Each row comes from the steps of one walk. Every step used is in the known rows, and no mark comes twice. Write the walk behind each row, first mark first.
Known rows:
X-Y-C-J: [-0.03  0.09  0.17  0.16  0.28  0.09 -0.24 -0.32  0.03 -0.11 -0.03 -0.13
 -0.02 -0.06 -0.08 -0.16  0.20 -0.02 -0.09 -0.11 -0.08  0.07  0.01  0.09
  0.03]
X-Y-C: [-0.04 -0.01  0.02 -0.02  0.15  0.11 -0.26 -0.12  0.10  0.06  0.01 -0.03
 -0.16 -0.02  0.13 -0.16  0.10  0.05 -0.06  0.07  0.01  0.15  0.22  0.11
 -0.09]
Y-W-X-C: [ 0.05 -0.02 -0.07 -0.11 -0.24 -0.08 -0.16  0.20  0.11  0.12 -0.07 -0.05
  0.24  0.15  0.03  0.05  0.03  0.09  0.06  0.12 -0.10 -0.15  0.27  0.16
 -0.03]
L-J: [-0.01  0.01  0.06 -0.06  0.25  0.15  0.03 -0.12 -0.10  0.23  0.21 -0.05
  0.07 -0.09  0.14  0.03 -0.19  0.10  0.15  0.10 -0.02  0.07 -0.08 -0.09
  0.16]
H-L-J-Y-W-X-C: [-0.11  0.13  0.03 -0.25 -0.19 -0.18  0.02  0.26  0.11 -0.17  0.03  0.04
  0.16  0.11 -0.24 -0.11 -0.03 -0.16  0.11  0.27 -0.08 -0.18  0.17  0.05
 -0.25]
H-L-J: [-0.02  0.00 -0.03 -0.20  0.12 -0.05  0.12 -0.09  0.03  0.28  0.26  0.01
  0.11 -0.02  0.01 -0.20 -0.14  0.02  0.17  0.18  0.05 -0.13  0.10 -0.08
  0.09]
X-Y: [ 0.06 -0.13  0.07 -0.17  0.10  0.21  0.00 -0.01  0.11  0.17 -0.08 -0.03
 -0.15 -0.07  0.28 -0.07 -0.09  0.06 -0.02 -0.01  0.04  0.09  0.02  0.21
  0.06]
C-Y-W-X: [ 0.00 -0.31  0.03  0.00 -0.10  0.05  0.17  0.16  0.21  0.07 -0.08  0.02
  0.12  0.17  0.10  0.03 -0.21  0.04 -0.01  0.42 -0.02 -0.09 -0.07  0.09
  0.04]
C-J-Y: [-0.07  0.06  0.24  0.21  0.19 -0.11  0.09 -0.27 -0.24 -0.02 -0.05 -0.09
 -0.05  0.00  0.05  0.12  0.15 -0.19 -0.05 -0.19 -0.11  0.17 -0.28 -0.06
  0.12]
H-L-J-W: [-0.13  0.10 -0.06 -0.26 -0.04  0.09  0.21  0.01 -0.09  0.27  0.05  0.16
  0.06 -0.14  0.04 -0.24 -0.20  0.07  0.25  0.06  0.03 -0.24  0.10 -0.21
  0.03]
X-C: [ 0.09  0.15 -0.06 -0.08  0.02 -0.03 -0.15 -0.05 -0.15  0.20 -0.04 -0.06
 -0.01  0.05  0.15  0.12  0.07  0.01  0.03 -0.04  0.01 -0.01  0.19  0.14
  0.10]
Y-J-L-H: [ 0.04  0.02  0.02  0.28 -0.11 -0.15 -0.16  0.06  0.12  0.25  0.32 -0.12
 -0.34  0.12  0.05  0.25  0.11 -0.06 -0.16 -0.20  0.27  0.15 -0.23 -0.06
  0.18]
L-H: [ 0.07  0.11  0.04 -0.02 -0.06 -0.07 -0.14 -0.09  0.07  0.51  0.20 -0.12
 -0.10  0.18  0.31  0.10 -0.04  0.04 -0.06 -0.07 -0.03  0.21 -0.05  0.10
  0.16]
J-C: [ 0.02  0.00 -0.11 -0.11  0.08 -0.13 -0.07 -0.22 -0.03  0.19  0.05  0.09
 -0.02 -0.16  0.06  0.11  0.16  0.16  0.04  0.09  0.09  0.15 -0.14 -0.10
  0.03]
W-X-C-Y-J: [ 0.40 -0.17 -0.08  0.10  0.04 -0.19  0.07  0.28 -0.02 -0.24 -0.06 -0.08
 -0.10  0.20 -0.15  0.13 -0.17 -0.07 -0.16  0.06  0.19 -0.14  0.03  0.21
 -0.07]
Y-X-C: [ 0.10  0.08 -0.12  0.09 -0.15  0.07 -0.18  0.02 -0.20  0.07  0.02 -0.02
  0.05  0.18  0.09  0.02  0.30 -0.02  0.01  0.04  0.00  0.14  0.11  0.01
 -0.13]
Y-C-J-W-X: [-0.04  0.07 -0.01  0.23 -0.03 -0.07  0.04 -0.14 -0.06 -0.06 -0.09 -0.02
  0.16 -0.06 -0.07 -0.21  0.09  0.10  0.01 -0.27 -0.21 -0.04  0.14 -0.12
 -0.01]
W-X-C-Y-J-L-H: [ 0.28  0.08  0.00  0.18 -0.19 -0.22 -0.01  0.30  0.25 -0.23  0.06 -0.09
 -0.38  0.20 -0.17  0.26 -0.09 -0.16 -0.32 -0.14  0.32 -0.07 -0.18  0.29
  0.01]
R-J-Y-C: [-0.24 -0.06 -0.08  0.18  0.17 -0.03 -0.36 -0.12 -0.21 -0.24  0.09 -0.06
 -0.02  0.17 -0.11  0.13  0.28 -0.14 -0.12  0.03 -0.13  0.25  0.18 -0.32
 -0.14]
C-J-L: [-0.08  0.04  0.13  0.24  0.10 -0.02  0.10 -0.27 -0.04  0.08  0.04 -0.06
 -0.06 -0.20  0.00  0.09  0.19 -0.10 -0.03 -0.30  0.09 -0.04 -0.23 -0.07
  0.35]
R-J-Y: [-0.13 -0.20 -0.04  0.03  0.12  0.05 -0.11 -0.02 -0.21 -0.11  0.00 -0.04
 -0.01  0.10  0.02  0.26  0.11 -0.12 -0.05 -0.04 -0.09  0.20  0.01 -0.20
  0.02]
Y-W-X: [-0.03 -0.28 -0.02 -0.03 -0.19 -0.03  0.02  0.13  0.20  0.27  0.04 -0.03
  0.25  0.12  0.16  0.01 -0.07  0.16  0.06  0.18 -0.10 -0.02  0.14  0.02
  0.02]
R-J-C: [ 0.00 -0.17 -0.25 -0.07  0.12 -0.02 -0.27 -0.17 -0.09 -0.06  0.02  0.04
  0.16 -0.09 -0.16  0.24  0.23  0.15  0.00  0.02  0.01  0.11 -0.03 -0.26
  0.03]
L-J-W: [-0.14  0.12  0.02 -0.09  0.08  0.28  0.12 -0.02 -0.22  0.20  0.01  0.11
  0.00 -0.21  0.19 -0.02 -0.24  0.14  0.25  0.00 -0.07 -0.03 -0.07 -0.20
  0.10]
R-J-L: [-0.13 -0.19 -0.14  0.08  0.01  0.14 -0.10 -0.01 -0.01 -0.02  0.06 -0.01
 -0.02 -0.08 -0.03  0.23  0.17  0.00 -0.03 -0.17  0.12 -0.01  0.04 -0.20
  0.23]

Write each row's walk:
[-0.23  0.17  0.01 -0.03  0.18 -0.20 -0.07 -0.15 -0.08 -0.09  0.30  0.03
 -0.10  0.05 -0.18 -0.23  0.09 -0.17  0.02  0.23  0.00  0.11  0.17 -0.23
 -0.19]  H-L-J-Y-C
[-0.10 -0.13 -0.08 -0.03 -0.19 -0.03 -0.27  0.28 -0.02 -0.34 -0.18 -0.05
  0.24  0.20 -0.23  0.25  0.16 -0.09 -0.03  0.01 -0.19 -0.02  0.21 -0.05
 -0.20]  R-J-Y-W-X-C
[ 0.12  0.16 -0.01 -0.19  0.00  0.24  0.29  0.21 -0.05 -0.27 -0.23  0.14
 -0.02 -0.12 -0.03 -0.04 -0.43  0.04  0.11  0.05 -0.01 -0.23 -0.04  0.13
 -0.06]  L-J-W-X-C-Y
[ 0.04 -0.05 -0.13 -0.07  0.03  0.02  0.17 -0.09  0.04 -0.24  0.20  0.24
  0.03 -0.03 -0.29 -0.18  0.09 -0.01  0.03  0.53  0.22  0.02 -0.36 -0.19
 -0.26]  H-L-J-C-Y-X
[-0.16 -0.21  0.07  0.00 -0.17 -0.11  0.07  0.16  0.07  0.03 -0.01  0.00
  0.05  0.14  0.14  0.07  0.01 -0.05  0.01  0.16 -0.15  0.12 -0.04 -0.01
 -0.13]  J-Y-W-X
[-0.07  0.03 -0.08 -0.30 -0.09  0.13  0.09  0.19  0.29 -0.18 -0.02  0.14
 -0.03 -0.19 -0.13 -0.54 -0.23  0.10  0.08  0.02 -0.06 -0.18  0.34  0.06
 -0.30]  H-L-J-W-X-Y-C
[ 0.15  0.32  0.08  0.13 -0.21 -0.24 -0.04 -0.04  0.25 -0.06 -0.01 -0.18
 -0.07  0.00 -0.14  0.12  0.13 -0.08 -0.20 -0.53  0.05 -0.04 -0.10  0.34
  0.20]  W-X-C-J-L-H
[-0.18 -0.11  0.16 -0.03  0.02  0.05  0.09  0.16  0.06 -0.09  0.11  0.00
  0.13  0.00  0.01  0.05 -0.14 -0.02  0.10  0.22 -0.18  0.10 -0.16 -0.10
 -0.11]  L-J-Y-W-X
[ 0.01  0.09 -0.06 -0.15  0.26  0.02 -0.07 -0.22 -0.08  0.04  0.18  0.09
  0.07 -0.28 -0.05  0.07  0.00  0.19  0.13  0.14  0.04  0.14 -0.26 -0.17
  0.02]  L-J-C
[-0.04  0.10  0.10  0.33  0.26 -0.12 -0.21 -0.42 -0.14  0.07  0.11 -0.15
  0.12  0.05 -0.08 -0.06  0.26  0.01 -0.04 -0.06 -0.13  0.07  0.07 -0.13
  0.12]  Y-C-J
[ 0.25  0.10  0.02  0.04  0.02 -0.18  0.04 -0.08 -0.01 -0.06 -0.12 -0.17
  0.21  0.01 -0.11  0.00  0.04  0.01 -0.03 -0.32 -0.10 -0.13  0.12  0.26
  0.14]  W-X-C-J
[ 0.19 -0.27  0.02 -0.23 -0.02  0.15  0.14  0.17  0.28  0.05 -0.08 -0.05
 -0.07 -0.08  0.23 -0.16 -0.23  0.10 -0.07 -0.10  0.00  0.05  0.09  0.36
 -0.02]  W-X-Y
[ 0.13  0.13  0.13  0.10  0.03 -0.25  0.09 -0.05 -0.12 -0.30 -0.18 -0.13
  0.04  0.03 -0.11  0.07  0.11 -0.19 -0.11 -0.32 -0.14  0.03 -0.04  0.22
 -0.02]  W-X-C-J-Y
[-0.05  0.04  0.06 -0.03 -0.03  0.08 -0.12  0.04 -0.05  0.02 -0.19  0.05
  0.05  0.21  0.02  0.18  0.01 -0.06  0.04  0.45  0.02 -0.18  0.00  0.06
  0.03]  X-C-Y-W
[-0.33  0.04  0.13 -0.15 -0.01 -0.03  0.03  0.03 -0.01  0.07  0.17  0.07
  0.09  0.07 -0.08 -0.08  0.00 -0.16  0.16  0.40 -0.05 -0.06 -0.07 -0.26
 -0.13]  H-L-J-Y-W
[-0.01  0.08 -0.12 -0.27  0.13 -0.15  0.00 -0.18  0.05  0.10  0.24  0.15
  0.10 -0.21 -0.19 -0.13  0.04  0.11  0.13  0.25  0.15 -0.04 -0.07 -0.18
 -0.05]  H-L-J-C
[ 0.07 -0.15 -0.04 -0.07  0.03  0.03 -0.09  0.07  0.29 -0.09  0.02 -0.07
 -0.07 -0.02  0.10 -0.25 -0.05  0.09 -0.13 -0.02 -0.05  0.13  0.30  0.26
 -0.16]  W-X-Y-C
[ 0.15  0.06 -0.08 -0.15 -0.19  0.08  0.26  0.23 -0.03 -0.14 -0.37  0.14
 -0.09  0.01  0.08  0.01 -0.27  0.01  0.00 -0.03  0.01 -0.23  0.09  0.21
 -0.06]  J-W-X-C-Y
[ 0.04 -0.22  0.04  0.13  0.04  0.12 -0.05  0.17  0.13 -0.08  0.06 -0.01
 -0.38 -0.17  0.00  0.10  0.05 -0.05 -0.12 -0.19  0.36  0.03 -0.11  0.05
  0.07]  X-Y-J-L
[ 0.02 -0.05 -0.02  0.08  0.17  0.21  0.08 -0.15 -0.09 -0.29  0.14  0.17
  0.01 -0.12 -0.14  0.02  0.08  0.06  0.01  0.44  0.13  0.23 -0.55 -0.22
 -0.18]  L-J-C-Y-X
[ 0.09 -0.04 -0.27 -0.15 -0.23  0.13 -0.09  0.28 -0.09 -0.15 -0.29  0.03
  0.22  0.01 -0.09  0.10 -0.04  0.13  0.04 -0.29 -0.12 -0.20  0.37 -0.01
 -0.06]  R-J-W-X-C
[-0.17  0.23  0.06  0.27  0.10  0.00 -0.12 -0.32 -0.25  0.04 -0.10  0.01
  0.08 -0.06 -0.02 -0.10  0.21  0.02  0.06 -0.18 -0.15 -0.02  0.04 -0.26
  0.06]  Y-C-J-W
[ 0.05 -0.22  0.00  0.20 -0.04  0.20  0.16 -0.02 -0.11  0.02  0.00  0.04
 -0.06  0.20  0.18 -0.01  0.05 -0.08 -0.06  0.29  0.10  0.16 -0.24 -0.06
 -0.05]  C-Y-X
[ 0.13  0.08 -0.05  0.11 -0.02  0.05 -0.01  0.21 -0.30 -0.12 -0.27  0.10
 -0.24  0.09 -0.08  0.18 -0.09 -0.08  0.00  0.05  0.16 -0.21 -0.03 -0.08
 -0.04]  X-C-Y-J-W
[ 0.02 -0.04 -0.12 -0.27 -0.16  0.01  0.35  0.18  0.12  0.14  0.05  0.14
  0.12 -0.14 -0.01 -0.32 -0.33  0.12  0.19 -0.04 -0.03 -0.24  0.19 -0.06
 -0.04]  H-L-J-W-X
[-0.06  0.09  0.09  0.13  0.04  0.12  0.11 -0.21 -0.24  0.20 -0.21  0.02
  0.09 -0.12  0.11  0.00  0.03  0.03  0.13 -0.26 -0.12 -0.09 -0.13 -0.14
  0.20]  C-J-W
[-0.07  0.14  0.04  0.09 -0.17 -0.04 -0.06 -0.06  0.19  0.35  0.22 -0.05
 -0.32  0.02  0.23  0.16  0.06 -0.01 -0.11 -0.19  0.16  0.17 -0.16  0.08
  0.24]  J-L-H
[-0.20  0.10  0.04  0.17  0.14 -0.15 -0.16 -0.18 -0.19 -0.01  0.13 -0.03
 -0.21  0.11  0.10  0.01  0.23 -0.13 -0.09  0.13 -0.07  0.32  0.06 -0.17
 -0.13]  J-Y-C
[ 0.18 -0.31 -0.07  0.14 -0.06  0.03  0.30  0.31 -0.03 -0.08 -0.14  0.07
 -0.16  0.07  0.01  0.03 -0.30  0.04 -0.05 -0.01  0.12 -0.13 -0.12 -0.06
 -0.07]  C-Y-J-W-X
[-0.19  0.27  0.24  0.15  0.02 -0.09 -0.21 -0.13 -0.24 -0.14 -0.20 -0.08
  0.12  0.12 -0.14  0.22  0.32 -0.23  0.02  0.04 -0.15 -0.02 -0.16 -0.04
  0.01]  X-C-J-Y-W
[ 0.03 -0.09 -0.03 -0.43 -0.16  0.21  0.32  0.28  0.29 -0.05 -0.12  0.15
 -0.01 -0.24  0.00 -0.44 -0.40  0.11  0.14 -0.07 -0.01 -0.26  0.14  0.16
 -0.15]  H-L-J-W-X-Y
[ 0.06 -0.05  0.04  0.10 -0.07  0.01  0.27 -0.03 -0.04  0.08 -0.20  0.00
  0.17 -0.12  0.07 -0.09 -0.12  0.10  0.06 -0.37 -0.18 -0.12 -0.04  0.00
  0.12]  C-J-W-X
[ 0.00  0.14  0.18  0.21 -0.08 -0.08 -0.15 -0.10  0.50 -0.21  0.09 -0.16
 -0.22 -0.09 -0.14 -0.15  0.13 -0.05 -0.31 -0.40  0.04  0.14 -0.11  0.34
  0.04]  W-X-Y-C-J-L-H
[ 0.23  0.00 -0.12 -0.14 -0.11 -0.12  0.01  0.12  0.04  0.06 -0.07 -0.07
  0.08  0.06  0.10  0.03 -0.05  0.08 -0.02 -0.13 -0.02 -0.04  0.30  0.27
  0.02]  W-X-C
